Known rows, with every way that one mark hangs from another
C[L M V X]: [ 0.25 -4.04  4.37  0.19 -1.44  0.33  0.40 -2.06  1.44  3.15 -0.16  2.25
  1.66 -1.28  0.98 -3.43  0.48 -2.79  3.38  0.30  2.29 -3.07]
C[L[Q] X]: [-0.83 -0.97  3.67 -1.67 -0.11  0.06 -1.65 -0.89  2.52  2.83 -1.70  0.62
 -3.06 -0.89  0.48 -2.50 -1.73 -2.09  0.27 -1.45  2.93 -4.32]
Y[V]: [-1.89 -2.38  3.69 -3.27  0.12  0.74 -1.49 -1.85  0.94  3.78 -0.42  2.12
 -4.08 -0.52 -0.03 -0.88  1.04  1.57  1.07  1.41  0.48 -3.29]
Y[V[Q]]: [-2.25 -2.16  2.54 -3.95  0.15  0.30 -2.57 -0.35  0.31  2.78 -0.13  2.53
 -4.05  0.59 -0.73 -0.47  2.08  1.60  1.26  2.66  0.80 -1.82]
C[L[Y] M X]: [-2.02 -0.76  2.69 -2.71 -0.15  1.20 -1.46 -2.23  2.27  1.42  0.44  1.01
  1.44  1.13 -0.93 -2.06  0.89 -1.09  3.81  0.08  2.51 -5.92]
C[M X]: [ 1.05 -4.05  3.30  0.08 -0.17  0.60 -0.93 -0.65  0.96  5.48 -0.53  0.84
  0.16 -0.53 -2.02 -2.80  0.00 -0.12  2.97  1.60 -1.42 -3.11]
C[L M V X[Q]]: [ 0.74 -3.43  5.53  2.40 -1.03  0.78 -0.50 -0.23  2.76  3.31  0.44  2.31
  0.71 -0.88 -0.44 -4.30 -0.78 -3.41  3.36  1.82  1.37 -2.21]
M[Y[V[Q]]]: [-3.05 -1.07  2.29 -3.29  1.14  1.23 -2.94  0.07  2.51  1.20 -0.63  3.37
 -3.72 -0.83  0.23  0.01  2.36  1.24  1.17  2.97  1.46 -2.53]
M[Y[V]]: [-2.68 -1.31  3.41 -2.55  0.90  1.73 -1.71 -1.51  3.17  1.98 -0.98  2.84
 -3.61 -1.93  0.84 -0.57  1.47  1.24  0.94  1.94  1.17 -3.97]
Q[M[Y]]: [-1.54 -2.45  2.26 -1.93  3.62  1.24 -1.24  0.21  3.09  1.91 -0.49  1.40
  0.04 -1.06 -1.40 -0.51  0.67  0.78  3.30  0.64 -0.26 -5.45]
V[Q[M[Y[X]]]]: [-3.40 -2.94  0.82 -3.37  3.39  1.50 -3.33  1.47  4.91  1.63 -1.55  2.93
 -0.95 -1.88 -3.51  0.56  3.71 -0.39  3.56  2.31  0.84 -2.94]
L[Y]: [-1.01 -1.48  3.21 -4.34  1.88  1.04 -3.25 -2.18  1.89  1.48  0.53  1.25
 -1.87  0.53 -1.10 -0.87  1.23  0.82  2.12 -0.65  1.06 -5.40]
L[Q[M] Y[V X]]: [-6.86 -3.42  3.05 -8.18  4.07  2.27 -2.22 -2.09  3.44  1.42 -1.02  1.02
 -1.95 -2.47 -2.87  1.01  4.26 -1.67  4.05  0.00  2.91 -4.54]
C[L V X[Q]]: [ 0.73 -3.04  5.90  1.07 -0.53  0.42 -1.76 -0.41  2.98  3.77 -0.40  2.45
 -2.18 -1.70  0.42 -3.89 -0.83 -3.01  0.46  1.20  1.82 -1.93]
C[L]: [-0.73  0.23  2.89 -1.85 -0.74  0.09 -1.43 -1.44  2.45  1.46 -0.34  2.01
 -2.57  1.30  0.33 -1.90 -1.09  0.36  1.50 -0.76  2.37 -5.47]
X[Q]: [ 1.09 -1.44  4.50  0.60  1.13  0.66 -2.99  0.94  2.73  3.50  0.36  1.69
 -3.73  0.63 -2.17 -2.67 -1.60  0.35  1.18  1.45 -1.17 -3.38]
M[Y[X]]: [-1.62 -1.97  2.96 -1.62  1.10  1.80 -3.15 -0.92  6.20  2.36 -2.28  3.04
 -3.47 -2.98 -1.13 -0.79  2.16 -0.55  1.31  1.16  1.22 -3.67]
Q[M[Y[V X]]]: [-5.78 -3.46  2.32 -4.42  2.76  2.49 -1.30 -0.83  5.17  2.64 -2.17  3.02
 -2.18 -3.58 -1.79  0.58  4.07  0.11  3.26  2.68  1.43 -3.67]
V[Q]: [ 0.31 -1.86  2.34 -2.17  0.76 -0.14 -3.21  0.43  0.78  2.55 -0.03  2.06
 -2.93  1.09 -1.61 -1.09  0.58  1.07  1.49  0.97  0.10 -2.60]
X[Q[M[Y]]]: [-1.15 -1.48  3.40  0.30  4.08  1.84 -2.25  2.11  4.40  1.97  0.19  1.57
 -0.97 -0.58 -2.84 -1.43 -0.68  0.06  3.21  2.06 -1.06 -4.75]
V[Q[M]]: [-1.17 -2.97  1.21 -3.41  2.80  0.05 -2.19  1.51  0.35  2.62  0.39  1.26
 -0.28  1.15 -3.36 -0.27  1.26  1.09  3.60  1.17 -0.63 -3.28]
Y[V[Q[M]] X]: [-5.14 -4.11  1.44 -6.08  1.78  1.16 -2.31  0.24  2.28  3.50 -1.19  2.80
 -2.42 -1.10 -3.72  0.89  4.85  0.49  3.34  3.37  0.92 -1.50]
Q[M]: [-0.80 -3.31  2.34 -2.59  2.74  0.50 -0.94 -0.04  0.89  3.53  0.08  0.67
 -0.30  0.15 -2.55 -0.75  0.25  1.12  3.29  0.07 -0.98 -4.61]

Rows
[-5.97 -3.10  3.77 -6.01  3.65  2.93 -3.08 -0.40  4.52  2.54  0.10  2.14
 -2.26 -1.23 -4.48  0.20  4.05 -0.50  3.86  3.09  0.88 -3.54] -> L[Y[V X[Q[M]]]]
[-3.84 -1.46  4.51 -1.18  1.07  2.69 -3.36 -0.02  6.97  2.64 -1.77  3.81
 -5.51 -3.09 -1.53 -1.11  2.28 -0.54  1.06  4.13  1.09 -2.33] -> M[Y[V X[Q]]]
[-3.09 -3.23  2.04 -2.71  3.11  1.83 -2.05  0.01  5.61  2.43 -1.84  2.34
 -0.88 -2.78 -2.67 -0.03  2.66 -0.42  3.33  1.21  0.67 -4.38] -> Q[M[Y[X]]]
[-4.20 -2.33  2.61 -3.66  3.13  1.87 -0.58 -0.52  2.68  2.23 -0.54  2.14
 -1.22 -1.70 -0.62  0.17  1.94  1.33  3.04  1.87  0.60 -4.48] -> Q[M[Y[V]]]
[-1.84 -3.68  3.54 -1.33  2.89  1.39 -2.61  1.37  4.63  4.21 -0.83  1.84
 -2.34 -1.06 -5.18 -1.46  1.06 -0.80  3.36  2.27 -1.12 -3.07] -> Y[X[Q[M]]]
[-4.33 -3.89  3.76 -2.94  2.35  2.09 -1.92  0.65  4.28  4.48 -0.90  2.36
 -3.40 -1.70 -4.27 -0.69  2.40 -0.24  3.14  3.69 -0.32 -2.31] -> Y[V X[Q[M]]]
[-3.58 -3.23  1.68 -5.13  2.26  0.55 -1.50  0.46 -0.31  2.92  0.32  1.98
 -1.74  0.55 -2.20  0.38  2.52  1.46  3.35  2.66  0.14 -2.54] -> Y[V[Q[M]]]
[-2.91 -2.57  4.55 -1.93  0.26  1.82 -3.11 -0.24  4.83  4.40 -1.34  3.07
 -5.92 -1.80 -2.35 -1.53  1.85 -0.26  1.10  3.75  0.33 -1.57] -> Y[V X[Q]]
[-4.61 -1.88  1.98 -4.17  0.83  1.91 -3.61 -0.29  5.06  1.75 -2.14  4.25
 -4.79 -2.64 -0.84  0.34  4.66  0.07  1.21  3.72  2.21 -1.56] -> M[Y[V[Q] X]]
[-3.59 -2.85  2.57 -2.97  4.15  1.80 -2.03  0.31  6.08  1.29 -2.33  1.30
 -1.51 -3.60 -2.65 -0.14  1.73 -2.21  3.49 -0.37  1.62 -4.66] -> L[Q[M[Y[X]]]]
[-5.37 -2.22  3.96 -7.12  2.03  2.00 -3.19 -2.96  4.08  1.30 -1.50  1.67
 -4.42 -2.66 -1.35  0.23  3.80 -1.60  1.98  0.03  3.56 -3.70] -> L[Q Y[V X]]
[ 0.28 -2.86  3.10  0.87  0.67  1.57 -1.25 -0.30  3.03  3.90 -0.92  1.56
  0.57 -1.81 -0.90 -2.29  0.43 -0.33  2.81  1.95 -0.63 -3.77] -> C[M[Y] X]
[-4.39 -2.28  1.68 -2.79  0.41  2.20 -2.45 -0.31  4.76  1.11 -1.25  4.00
 -1.74 -1.80 -1.86 -0.03  4.53 -0.42  4.20  4.21  1.60 -1.91] -> C[M[Y[V[Q] X]]]
[-3.81 -1.39  2.46 -6.86  1.55  1.20 -3.78 -1.39  0.71  0.90  0.84  2.43
 -3.01  0.80 -0.96  0.34  3.67  1.33  1.96  1.92  2.14 -3.06] -> L[Y[V[Q]]]
[-0.08 -2.63  3.97 -0.12 -0.91  0.07  0.63 -2.28  1.78  0.69  0.79  2.56
  1.35  0.33  0.96 -2.87  0.04 -2.19  4.72 -0.71  2.83 -4.54] -> C[L M V]
[-3.61 -1.79  3.85 -1.57  3.59  2.36 -1.44  1.39  3.99  2.34 -0.06  2.19
 -2.10 -1.19 -1.97 -0.69  0.89  0.54  2.95  3.59 -0.40 -3.96] -> X[Q[M[Y[V]]]]
[-5.45 -2.47  3.30 -7.40  4.36  1.66 -1.35 -1.69  1.02  0.87  0.48  0.04
 -1.06 -0.73 -1.73  0.61  2.30 -0.43  3.97 -0.68  2.26 -5.52] -> L[Q[M] Y[V]]
[-5.97  0.59  4.15 -4.78  0.20  2.54 -3.57 -1.77  6.18  0.32 -0.31  3.32
 -4.48 -0.23 -1.57 -0.88  2.89 -1.20  1.80  2.29  4.38 -4.30] -> C[L[Y[V X[Q]]]]
[ 0.10 -0.87  4.07  2.03 -1.04  0.91 -1.23  0.76  3.33  3.46  0.15  1.54
 -0.57  1.19 -2.05 -3.92 -1.90 -1.62  3.02  2.10  0.35 -3.82] -> C[L M X[Q]]
[-3.20 -2.53  4.08 -5.01  0.33  1.28 -2.58 -3.86  4.78 -0.22 -0.56  3.48
 -1.11 -2.19  0.50 -1.13  3.84 -3.04  2.65 -1.07  5.38 -4.27] -> C[L[Y[X]] V]
[-2.05 -1.66  4.26 -2.78  1.95  2.22 -4.84 -0.51  5.58  2.15 -0.25  2.25
 -3.60 -0.79 -3.73 -1.46  2.06 -1.01  2.15  1.63  0.90 -3.59] -> L[Y[X[Q]]]
[-0.03 -3.64  3.48 -1.72 -0.82 -0.43 -2.04 -0.66  1.07  2.68 -0.59  3.00
 -1.28 -1.20  1.14 -2.62  1.47 -2.21  0.63  0.82  3.11 -1.22] -> C[L V[Q] X]
[ 2.18 -5.49  6.31  1.18  0.77  0.70 -2.37  0.06  1.89  5.87 -0.34  2.06
 -2.28 -3.07 -0.49 -3.81 -0.07 -2.16  0.29  2.05 -0.62 -0.35] -> C[V X[Q]]
[-4.10 -2.29  3.27 -3.46  0.70  2.32 -2.39 -1.89  5.61  2.59 -2.49  3.71
 -4.62 -3.75 -0.27 -0.16  3.64  0.02  1.06  2.66  1.84 -2.92] -> M[Y[V X]]
[-0.65 -2.36  4.74 -0.33 -0.05  0.03  0.52 -2.04  2.07 -0.16  0.35  1.57
  0.79 -0.43  1.20 -2.79 -1.04 -3.95  4.72 -2.29  3.77 -4.64] -> C[L[Q] M V]
[-0.41 -2.28  2.81 -0.98 -0.96 -0.25 -0.51 -0.79  1.12 -0.23  1.11  3.11
  1.35  1.32  0.44 -2.19  1.01 -2.15  4.87  0.40  3.03 -3.13] -> C[L M V[Q]]
[-3.77 -2.98  2.28 -4.83 -0.10  0.88 -3.32 -0.68  2.67  3.36 -1.65  3.45
 -5.16 -1.31 -1.90  0.00  4.26  0.45  1.16  3.15  1.47 -0.98] -> Y[V[Q] X]
[-1.93 -2.03  1.02 -2.66  3.72  0.89 -2.49  1.75  2.50  0.92 -0.14  2.06
  0.02 -0.20 -2.39  0.07  1.66  0.76  3.45  1.51 -0.12 -3.97] -> V[Q[M[Y]]]
[ 0.16 -4.12  3.92 -0.23  2.80  1.06 -2.08  2.13  2.07  6.11 -0.28  0.47
 -1.12 -0.87 -3.97 -2.54 -0.62 -0.34  2.04  2.52 -2.26 -2.57] -> C[X[Q[M]]]
[-5.60 -0.15  2.46 -2.29 -1.05  2.29 -0.44 -2.23  6.39  0.11 -1.58  4.07
 -1.46 -1.41  0.22 -0.82  2.82 -1.17  4.11  2.37  3.90 -4.85] -> C[L M[Y[V X]]]
[-2.83 -2.24  2.98 -5.61  4.90  1.13 -2.19 -0.77  1.71  0.52  0.51 -0.56
  0.16 -0.24 -2.61 -0.08  0.84 -1.00  4.22 -2.21  1.53 -6.15] -> L[Q[M] Y]
[-2.06 -2.06  2.94 -2.17  4.60  1.23 -1.35  0.53  3.57  0.77 -0.80  0.55
 -0.57 -1.86 -1.34 -0.51 -0.48 -1.12  3.22 -1.13  0.86 -5.61] -> L[Q[M[Y]]]
